Each row comes from the steps of one path. Every step used is in the known rows, and no mark comes twice. Write the path behind each row, first mark first.
Known rows
zamosus, zuru: [  1  -9  -3  -2  14  -7   0  10  -1  10  -2  -6   2 -10   3   6  -2   0
   8   4  11  -7   7  10  -9  -3 -19]
minu, garak, kasid, vado, pezas: [-30  -5   1  -6 -10   4   9 -12   4   7  10  30  -3  -3 -18  -3  -2  -1
 -29  11 -19  -9   8  -3  24  -2   2]
kasid, vado, zamosus, zuru, kagupuz: [  0   6 -16 -14  12   0  -1   0  -6  11  16  -7   4  -6  -5  11  -4   5
  -8  -1 -11 -18  15  14  -3 -21 -18]
kagupuz, liguz, zamosus, zuru, minu, garak: [ 18  -2  12  21 -14  -5  -5  12  11  -3 -19 -11 -10   3  22  -6   6 -11
  26 -17  21  21 -14  -6 -17  18  16]
minu, garak, kasid: [-27  -7   3  -1  -9   7   9  -6   4  -1   4  17   2  -4 -19  -8   2   3
 -22  10  -8  -5   2  -5  15   5  13]
kagupuz, liguz, minu, garak: [ 10  -2  17  13  -6  -2  -6   2  20  -6  -4   1  -8   7   8  -8   9  -6
   6  -8   1  20 -12  -9 -11  14  11]
fupo, vado, kasid: [ -6   4 -13   5 -16  -2   9  -2  -3 -14   0  27  -7  14  -4  15 -10 -11
 -11   2  -9  -4  45 -13  16 -13  -6]
kagupuz, zuru, minu: [ 12   7   8  18  10  -6  -5   2  -3  -5 -12 -19  -1   1   8  -4   4  -4
  24   7  11   7 -33  -5  -3  11  -1]
kagupuz, liguz: [ 16   0   3  14 -13  -4   3   7   2  -9   4   0  -8  10  13  -2   0 -14
  11  -3  -4   6  -9 -13 -10   4  12]
kasid, vado, zamosus, zuru: [ -1   3 -17 -13  12  -1   0  -1  -2  15  19  -6   4  -6  -6  13  -7   2
 -15  -3 -14 -23  19  16  -2 -21 -19]
zamosus, vado, kasid: [ -9  -4 -19   4 -13   4  24   4   5 -25  11   7 -17   5   7   0   8   0
 -15   8   4  -3  30  -9  12   2  -3]
zamosus, zuru, kagupuz, liguz, minu, garak: [  7  -5  14   0  14  -5  -9  11   2   3 -20  -7  -3  -7  10  -3  11   8
  27   2  19  16  -8   2 -13   6 -11]
vado, zamosus, zuru, minu, garak: [ -2   0  -6 -10  18   2  -8   5  -7  -2  -4 -30   4  -9   5  11  -7   8
   5  -7   4 -10   7  16  -9  -7  -6]
liguz, kagupuz, zuru, kasid: [ 17  -7   9   2   8  -1  -3  -1  -7   6  -6   1  19   1   8 -13   2   2
  12   0   5  10 -20  -3  -5  12 -12]
kasid, vado, fupo: [ -1   3 -19  -7  -5  -7   4  -9   5   6  25  22  -8   6  -6  11 -17  -7
 -15   8 -34 -21  20   4  12 -20 -11]
vado, zamosus, zuru, kagupuz: [  3  -1 -12 -18  16   3  -6   9 -18  -1  -1 -27   5  -8   6  13  -2   7
  10  -5  10 -14  13  14 -12 -14 -13]
zuru, kasid: [-13  -5  -8  -1  -7   3  14  -3 -10 -14  11 -13   8   3 -13 -12 -16  14
 -10  12 -18   3  -2  -9  -4   7   6]
garak, minu: [  0  -2 -12   4  -8   3  -3  -2  -1 -15  13  -2   3  -6  -1   0  -5  -2
  -8   5   4 -10 -15  -2  -8 -13   9]
vado, kasid: [ -2   6  -7   0 -10   2   5   7   1 -24   9  -1   5   4  -6   4   8  -4
  -6   6  -2   2  30 -12   9   3  -6]
zuru, kasid, vado: [-15   0 -11  -3  -5   1  15  -9  -5  -5  19  -5   8   2 -19 -12 -18  15
 -19  13 -30  -2   2  -5   2   0   0]
liguz, minu, garak, kasid, vado: [-15  -2  10  -5   3   3  -3 -10  21   4   7  10   3  -3 -18  -6  10   7
 -22   3   1   4  -1   4   7   8   0]
garak, kasid, vado: [-17   4 -10  -9  -6   2  12  -8  -8  10  18  20   4  -4 -22   5  -3  -6
 -29  13 -11 -23   6   2  21 -10   5]
kasid, vado: [ -2   5 -14  -1  -4  -4   7  -5   6   5  28  10   0   2 -10   2  -5   0
 -18   8 -20 -13   8   0   2 -13 -12]
liguz, minu, garak, kasid, vado, zamosus: [-15  -1   7  -9   5   6  -5 -10  17   5   7   3   4  -4 -16  -2   8   7
 -24  -1   0  -1   4   8   6   4   1]

Which path is each row?
[  2   0 -13  -2   0  -1   0   2 -15   2 -11   9 -11   9   9  20 -16  -8
   7  -9   0 -11  29   3   0 -22  -5] | fupo, vado, zamosus, zuru, kagupuz, liguz
[ 17  -4   5  -3  11   2  -5  -4  -9  11  -2  -2  21   0   6  -9   0   3
   6  -5  -3   3 -14   3  -3   5 -14] | liguz, kagupuz, zuru, kasid, vado, zamosus
[ -6  -6 -13 -16  15   5   0   6 -17   2   2 -31  10  -8  -1   9 -13   9
  -2  -6  -1 -15  17  16 -10  -9  -8] | vado, zamosus, zuru, kasid
[  6   6  13   0  -7   2  -5   3  -3 -16 -11   1  -6   6   4 -10  14   7
  19   5  11  21 -18 -15  -4   9  13] | zuru, kagupuz, liguz, minu, garak, kasid
[-28  -6   0  -9   2   7   5  -7   2  13   3  14   4  -9 -20  -2   1   5
 -26   4 -12 -14  11   7  17  -4   4] | minu, garak, kasid, vado, zamosus, zuru
[  3   0  17   9  -6   0  -4  -2  18   2  -1   9  -6   6   1  -7  10  -7
  -3  -5  -3  13 -11  -6  -1  10  13] | kagupuz, liguz, minu, garak, kasid, vado
[ 12  -2  13  18 -15  -3  -3  10   7   0 -20  -6  -8   1  17  -5   6 -13
  22 -15  22  17 -15  -5 -10  18  21] | kagupuz, liguz, zamosus, zuru, minu, garak, kasid
[-15   6 -10 -14   7   4   4  -6 -13  12   9   4   6  -9 -17  11  -6  -1
 -21   6  -6 -24   7  12  18 -12   5] | garak, kasid, vado, zamosus, zuru, minu
[  0  -2  13  -5  14  -3  -7   7   1  12 -18   2  -2  -8   2  -2  11   7
  17   3  15  10  -6   5  -3   2  -9] | zamosus, zuru, kagupuz, liguz, minu, garak, kasid, vado
[ -5   0 -21  -3  -8   1   6  -5 -11  -4   6  12  -8  12   0  20 -22  -9
 -11  -6 -10 -20  35   1   5 -24  -3] | fupo, vado, zamosus
[-15  -4  10 -11  12   4  -7  -7  17  11   1   2   5  -8 -14   0   8   8
 -19  -2   5  -1   5  14   4   4  -5] | liguz, minu, garak, kasid, vado, zamosus, zuru
[ 17   7   9   2  -6  -2  -6   7  -2 -20  -6  -7  -7   8  11  -7  11   6
  26   3  12  22 -19 -16 -13   6   6] | zuru, kagupuz, liguz, minu
[ 17  -6  -3  18 -30  -4  10   8   7 -10  -2   6 -24  12  30  -1   1 -22
  13 -14  17  12  -1 -12  -9  11  12] | kagupuz, liguz, zamosus, vado, pezas
[ 23   0   9  20 -13  -7  -5  14   7  -3 -16 -13  -9   4  24  -2   4 -14
  29 -16  24  17 -14  -5 -19  15  14] | kagupuz, liguz, zamosus, zuru, minu
[ -2   7   8  11  12   1  -5  -6  -3   4 -14 -13   1  -4  -2  -4   5  -3
  10   4   3   1 -27   1   8   8   4] | kagupuz, zuru, minu, garak, kasid, vado, zamosus
[ 20   6   2   8 -19  -1  -1  10  -8 -21  -9  -8  -8   9  16  -8   9   0
  31  -2  19  20 -16 -18 -16   8  13] | zuru, kagupuz, liguz, zamosus
[  5   8  11  -1  -5   2  -4   0   0 -11  -7   5  -6   6   1  -9  13   7
  14   5   5  19 -16 -13  -2   6  10] | zuru, kagupuz, liguz, minu, garak, kasid, vado
[ 12   0  12  17 -14  -3  -3   7   9   5 -16  -2  -8   1  14  -4   6 -13
  17 -14  17  14 -13  -3  -7  14  17] | kagupuz, liguz, zamosus, zuru, minu, garak, kasid, vado
[ -9   5  -3 -16   6   5   1  -4 -11  14   4   6   4  -6 -13   9   3  -2
 -14   2   1 -16   5   9  15 -10   4] | garak, kasid, vado, zamosus, zuru, kagupuz, liguz, minu
[  5  -2  18  10  -7   0  -4   0  17  -3  -6   6  -6   6   4  -7  10  -7
   2  -6   3  16 -11  -8  -3  13  16] | kagupuz, liguz, minu, garak, kasid
[-10  -1   7   0  18  -6  -5   2   4   9 -12  -5   0 -13  -4   0  -1  10
   6   8   4   1  -8  10   3   3  -6] | zamosus, zuru, minu, garak, kasid, vado
[ 21  -2  16   8  10  -3 -12  -2   2   3 -13   2  14   0  14 -11   8   3
  20  -1   9  14 -29  -3  -4  15  -9] | liguz, kagupuz, zuru, minu, garak
[ 15   2  12  -1  13   1 -12  -6  -4  10 -10   4  16  -3   8  -6   7   1
   9  -4   5   4 -23   4   5   7  -7] | liguz, kagupuz, zuru, minu, garak, kasid, vado, zamosus
[-15   1 -16 -10  -1   5  12  -9 -11  -4  20 -15  10   2 -18  -6 -20  15
 -21   6 -31  -8   8   1  -1  -6   1] | zuru, kasid, vado, zamosus
[ -9  -5 -18  -5   2   0   6  -3 -14   4  -5   5  -5   6  -1  19 -25  -3
  -8  -6  -8 -16  35   7   3 -21  -7] | fupo, vado, zamosus, zuru, kasid
[ 14   1  15   4  11  -1 -10  -6   0  11 -11  11  15  -2   7 -10   8   2
  10   1   5   9 -27   0   6  11  -7] | liguz, kagupuz, zuru, minu, garak, kasid, vado
[ -6   6 -10  -9  13   0  -3  -4   2  10  12  -8   2  -7  -6   8  -6   8
 -12  -2 -16 -15  11  15   0 -15 -13] | kasid, vado, zamosus, zuru, minu, garak
